Known rows, with every step that occurs:
girog, buka, voli: [ 0.819  0.507 -1.670 -0.556  4.239  1.723  2.711  5.035  1.050 -1.742
 -0.096 -0.816  0.788 -0.758  1.344 -5.108 -1.138 -2.826 -0.767  2.007
 -1.849 -1.606  3.098]
gemo, folopup, buka: [-1.675 -0.675 -0.543 -2.275 -1.509  2.519 -1.107  1.120  1.434  0.591
  0.536  0.762 -1.367 -0.695 -2.172  0.822 -0.439 -0.796 -0.177  0.241
 -0.485  1.329 -0.356]
sosi, folopup, buka: [-2.196 -0.188  0.804 -2.395 -0.905  1.425  0.570  1.233  0.495  0.956
 -1.131  0.999  0.337 -1.634 -1.655  2.571 -1.168  1.277 -0.158  3.256
  0.561  1.930 -0.709]
girog, buka, voli, sosi, tono: [ 0.125  1.105 -1.488 -0.174  4.215 -1.593  2.244  1.795 -3.850  0.356
  0.025 -3.484  2.006  0.215  1.740 -3.239 -3.377 -1.138 -2.120 -0.329
 -0.066 -1.264  3.758]
sosi, folopup, gemo: [-1.338  1.108  3.181 -0.288 -2.104  1.043  1.158 -1.421 -3.487  0.523
 -0.763  2.325  0.638  0.423  1.238  3.165  0.137  1.708 -0.482  0.899
  0.183  2.725  1.014]
tono, sosi, folopup, buka: [-1.735  1.095 -0.271 -3.260 -1.995  2.171 -0.379  0.909 -1.984  0.147
 -0.150 -0.073  1.295 -0.806 -1.187  1.081  0.991  4.812  0.355  4.004
  0.469  2.869 -1.217]
bufad, buka: [ 1.992  0.256  2.008  0.377  2.258  0.056 -2.602  3.184  3.133 -2.541
 -0.125  2.617 -3.414 -1.465 -1.759 -3.983  1.359 -2.045 -2.972  0.391
 -0.511  0.293 -1.345]
buka, folopup, gemo: [ 0.088  0.046  3.206  2.611 -1.635  0.635  1.189 -1.796 -0.233  0.407
  0.925  1.021  0.272  1.949  0.249 -1.031  1.373 -0.248  0.058  0.466
  1.388  2.219  2.528]
bufad, buka, folopup, gemo: [ 0.279 -1.182  3.883  4.565 -0.249  0.476  0.819 -0.492  2.330 -1.534
  0.591  2.101 -1.751  1.248 -0.901 -3.264  3.088  0.260 -2.057 -0.940
  1.309  1.594  0.131]
bufad, buka, girog: [ 0.694 -0.399  1.592  1.537  2.985  2.752 -2.338  3.065  5.613 -4.848
 -0.760  2.966 -4.086 -2.798  1.458 -3.217 -0.103 -3.232 -2.673  1.206
 -0.219 -2.151 -2.439]
tono, buka, voli: [ 2.503  2.290 -3.048 -0.725  0.597 -0.867  0.289  1.272  2.693 -0.200
 -1.495 -0.400 -1.626  0.362  0.245  0.541 -0.816  0.533  0.232 -0.107
 -1.084 -2.375 -0.402]
voli, buka: [ 2.113  0.390  1.727  1.301 -1.533 -0.545 -1.244  2.742  0.956 -3.033
  1.410  0.428 -0.629 -0.415  0.772 -3.009  0.656 -1.983  0.896  1.301
  0.128 -0.827  1.497]
bufad, buka, folopup: [ 1.485 -1.519  2.021  2.844  1.950 -0.279  0.012  1.288  3.504 -1.243
  1.602  1.483 -3.509 -0.363 -2.856 -5.106  2.128 -0.643 -1.315 -0.772
 -0.293 -0.078 -1.659]
gemo, folopup, buka, bufad: [-1.614 -2.624 -1.202 -3.520 -1.975  3.188 -2.564  3.110  4.410 -2.055
  0.322 -0.311  0.064 -2.783 -2.452  1.123 -1.356 -0.915 -1.379  2.436
 -0.792  0.468 -2.362]
girog, buka, voli, sosi, folopup, gemo: [-2.762 -0.517  0.472  1.553  2.606 -0.472  5.862 -0.831 -6.515 -0.174
 -0.953 -0.224  2.431  0.123  3.406 -1.491 -0.546  0.284 -1.330 -0.050
 -1.031  0.254  2.909]
buka, voli, sosi, tono, gemo, folopup: [ 1.384  0.708 -1.388  0.973  0.133 -2.725 -0.689 -4.418 -4.461  3.686
  1.348 -1.694  2.590  3.345  1.412  2.370  1.430  1.719  2.268 -6.107
 -0.324 -0.227  0.219]
folopup, buka: [ 0.113  0.381  0.656 -2.235 -0.621  0.939 -1.615  2.923  2.889 -0.595
 -1.030  0.443  0.203 -1.045 -2.203 -0.135 -0.803 -2.689 -0.806  4.004
  1.413  1.503  0.849]
sosi, tono, buka, voli: [ 2.564  2.887 -2.995 -0.715 -0.571 -0.887 -0.005  0.798  1.012  1.204
 -1.820 -2.045 -0.359  1.553  1.082  3.570 -2.820  4.201  0.172 -1.200
  0.395 -1.802  0.594]
buka, folopup: [ 1.463 -0.275  1.514  1.177  0.478 -0.300  0.197  0.435  1.178  0.536
  2.015  0.178 -1.157  0.583 -1.995 -2.967  0.814 -1.200  0.598  0.739
 -0.075  0.493  0.984]
voli, sosi: [ 1.789  1.141  1.696 -0.913  1.193 -2.691 -1.995 -0.514 -2.944  0.360
  0.465  0.477 -1.163 -0.867 -1.507 -3.432 -0.455 -4.201 -1.309  1.133
 -0.138  1.093  1.026]
bufad, buka, voli, sosi, folopup: [ 0.293 -1.343 -0.759  2.348  4.513 -3.675  2.597 -1.178 -2.676 -0.365
 -0.368  0.857 -2.015 -1.292 -0.534 -2.526  0.786  0.270 -0.900 -1.377
 -0.818 -1.227 -2.411]
gemo, folopup, buka, voli, sosi, tono: [-1.259 -0.345 -3.269 -0.427  0.338 -1.347  0.978 -2.146 -3.444  2.957
  0.273 -2.621  1.179  1.321 -0.369  2.654 -2.641  0.995  0.496 -2.454
  2.145 -0.207  1.074]

Rows:
[-1.374 -0.614  0.276 -1.071  0.441  4.064 -1.649  2.529  5.694 -2.920
 -1.808  0.844 -0.554 -2.305  1.018  0.266 -2.329 -3.910 -0.768  4.738
  1.556 -0.901 -0.136] -> folopup, buka, girog
[ 0.832  0.321 -1.078 -0.042 -0.053 -2.732 -1.069 -2.121 -0.663  2.657
 -1.554 -3.043  5.046  2.459  0.882  2.584  0.776  0.211  0.915 -0.345
  2.972  0.771  1.569] -> folopup, buka, voli, sosi, tono, gemo
[-0.771 -0.553  0.684 -1.899 -2.934  2.384 -2.888 -0.054  2.834  1.187
  0.473  1.079  1.010  0.778 -1.253  2.316  3.568 -0.259  1.237 -1.031
 -1.246  1.352 -1.232] -> tono, gemo, folopup, buka
[ 0.560 -1.237  0.490 -3.338  1.843  2.624 -0.955  7.390  3.548 -4.499
 -0.011 -0.812  0.615 -3.970  0.096 -4.799 -2.092 -2.702 -3.901  4.488
 -3.209 -0.660  0.269] -> girog, buka, bufad
[-1.216  0.505  0.601  1.711  0.641 -2.479  3.475 -4.557 -6.445  1.372
 -1.155  0.263  1.713  1.316  1.907  1.896 -0.022  0.434  0.129 -0.460
  1.229  1.233  2.042] -> buka, voli, sosi, folopup, gemo
[-3.834 -1.520  0.428 -0.868  0.939  1.240  0.828 -1.565 -0.367 -1.153
 -1.685  0.694 -0.580 -3.208  1.290  1.994 -2.961 -1.487 -0.335  3.142
  0.705 -0.524 -1.801] -> voli, sosi, folopup, buka, girog
[-2.632 -1.645 -0.755 -1.083 -0.343  5.135 -1.129  1.145  4.230 -1.747
 -0.223  1.241 -2.058 -2.323  0.828  1.556 -1.605 -2.057  0.078  1.048
 -0.197 -1.126 -1.727] -> gemo, folopup, buka, girog
[-0.643  0.741  1.458 -1.162  0.908 -2.355  0.281 -1.993 -5.380  1.534
  0.722  1.009 -0.955 -1.186 -1.000 -0.219 -0.961 -0.472 -0.270  0.370
 -1.361  1.342 -0.911] -> voli, sosi, folopup
[ 0.146 -0.171 -2.338 -0.481 -1.668  1.438 -0.642 -1.119  1.078  2.822
 -0.194 -1.885  3.866  3.056  0.814  5.298  1.199  3.314  2.516 -3.338
  1.219  0.245  0.656] -> sosi, tono, gemo, folopup, buka, voli
[ 2.266 -1.787  0.746  0.134 -1.971 -0.116 -2.906  4.367  3.522 -5.754
  1.258 -0.649  0.855 -2.442  0.572 -3.009 -0.224 -1.854 -0.611  3.585
 -0.430 -1.527 -0.399] -> voli, buka, bufad
[-1.032 -1.369 -3.056 -0.056  1.376 -1.148  1.271 -1.700 -1.856  1.660
  0.508 -1.040 -0.039  0.118 -1.087 -0.442 -0.391 -2.574  0.974 -1.143
  0.643 -0.746  0.443] -> gemo, folopup, buka, voli, sosi
[ 1.442  1.486  1.091 -1.516 -3.087  0.935 -3.260 -1.145 -1.365  2.568
  1.468  0.146  1.577  2.499  0.547  4.059  1.585  3.368  1.261 -4.490
 -1.194  1.228 -0.391] -> sosi, tono, gemo, folopup
[ 0.158 -1.286  3.423  5.610 -3.826 -0.175  1.856 -1.151 -0.026 -2.252
  2.184 -0.073  0.474  2.402  1.577 -2.429  2.334  0.774  1.933 -0.131
  1.808  0.563  2.873] -> voli, buka, folopup, gemo
[-0.601 -1.350 -2.121  0.110 -0.043 -1.503 -0.095 -3.304 -0.341  1.967
  0.529 -0.772  2.275  1.660 -0.255  0.729  3.178 -1.554  2.352 -2.459
 -0.186 -0.397 -0.820] -> tono, gemo, folopup, buka, voli, sosi
[ 1.416  0.921 -0.096  0.324 -1.677 -0.479  0.716 -0.187  2.893  0.578
  0.884  0.066 -2.821  0.344 -2.066 -0.517  0.223  2.107  0.612 -0.533
 -1.489 -0.949 -2.158] -> tono, buka, folopup
[-0.206  1.351 -2.976 -0.280  1.203 -3.674  3.158 -2.658 -3.476  1.611
 -1.152 -0.638 -1.469 -0.455  0.462  2.115 -1.505  2.832  1.026 -1.556
 -2.135 -2.031 -2.501] -> tono, buka, voli, sosi, folopup
[ 0.194  0.629 -2.231 -0.347  1.288 -2.592  0.227 -0.414 -2.099  2.003
 -1.538 -3.243  2.554  0.687 -0.149  1.041 -3.091 -0.647 -0.542  1.396
  3.713  0.451  2.708] -> folopup, buka, voli, sosi, tono
[-1.307  0.143  0.715 -1.749 -3.528 -0.964 -2.495 -3.282 -2.383  3.492
  0.654 -1.614  2.764  1.615 -0.558  3.904  0.798  1.927  0.764 -3.596
  0.928  1.944 -0.682] -> voli, sosi, tono, gemo, folopup, buka
[ 1.483 -0.249 -0.962  2.382  1.569 -2.424 -1.360 -2.972 -2.265  1.357
  1.004 -0.508  0.729  2.529  0.716  0.350  2.916  2.330  0.484 -7.328
 -0.206 -1.167 -2.156] -> bufad, buka, voli, sosi, tono, gemo, folopup
[-1.596 -0.828 -2.296 -0.807  1.275  0.671  2.651  0.569  0.643  1.172
 -1.952 -0.404  1.065 -0.233 -0.243  2.596 -1.089  1.253  1.372  2.543
  1.253 -0.054  0.602] -> sosi, folopup, buka, voli
[ 1.476 -1.341  1.708  3.731 -1.458 -0.896  1.169  0.912  1.345 -1.684
  3.307 -0.630 -0.832  0.754 -0.241 -4.178  1.569 -0.415  2.535  0.212
  0.319 -1.222  1.318] -> voli, buka, folopup
[-1.329  1.500 -0.809  1.628 -1.101 -2.822  3.695 -4.561 -4.976  1.493
 -2.218  0.281 -0.261  1.032  2.159  3.915 -0.641  4.038  0.372 -1.792
 -0.471 -0.269 -0.617] -> tono, buka, voli, sosi, folopup, gemo
[ 0.510  1.628 -0.413 -0.896 -0.533  2.781 -1.801  1.776  4.991 -3.181
 -1.658  1.567 -3.568 -1.856  1.956  1.385 -2.339 -0.284 -0.633  1.501
 -1.826 -2.759 -2.613] -> tono, buka, girog
[ 1.324  0.618  1.301 -1.365 -1.975  1.454 -2.967 -0.685  0.432  1.184
  1.769  1.536 -0.134  1.362 -0.368  0.764  3.932  0.007  1.564 -3.353
 -2.731  0.797 -1.058] -> tono, gemo, folopup
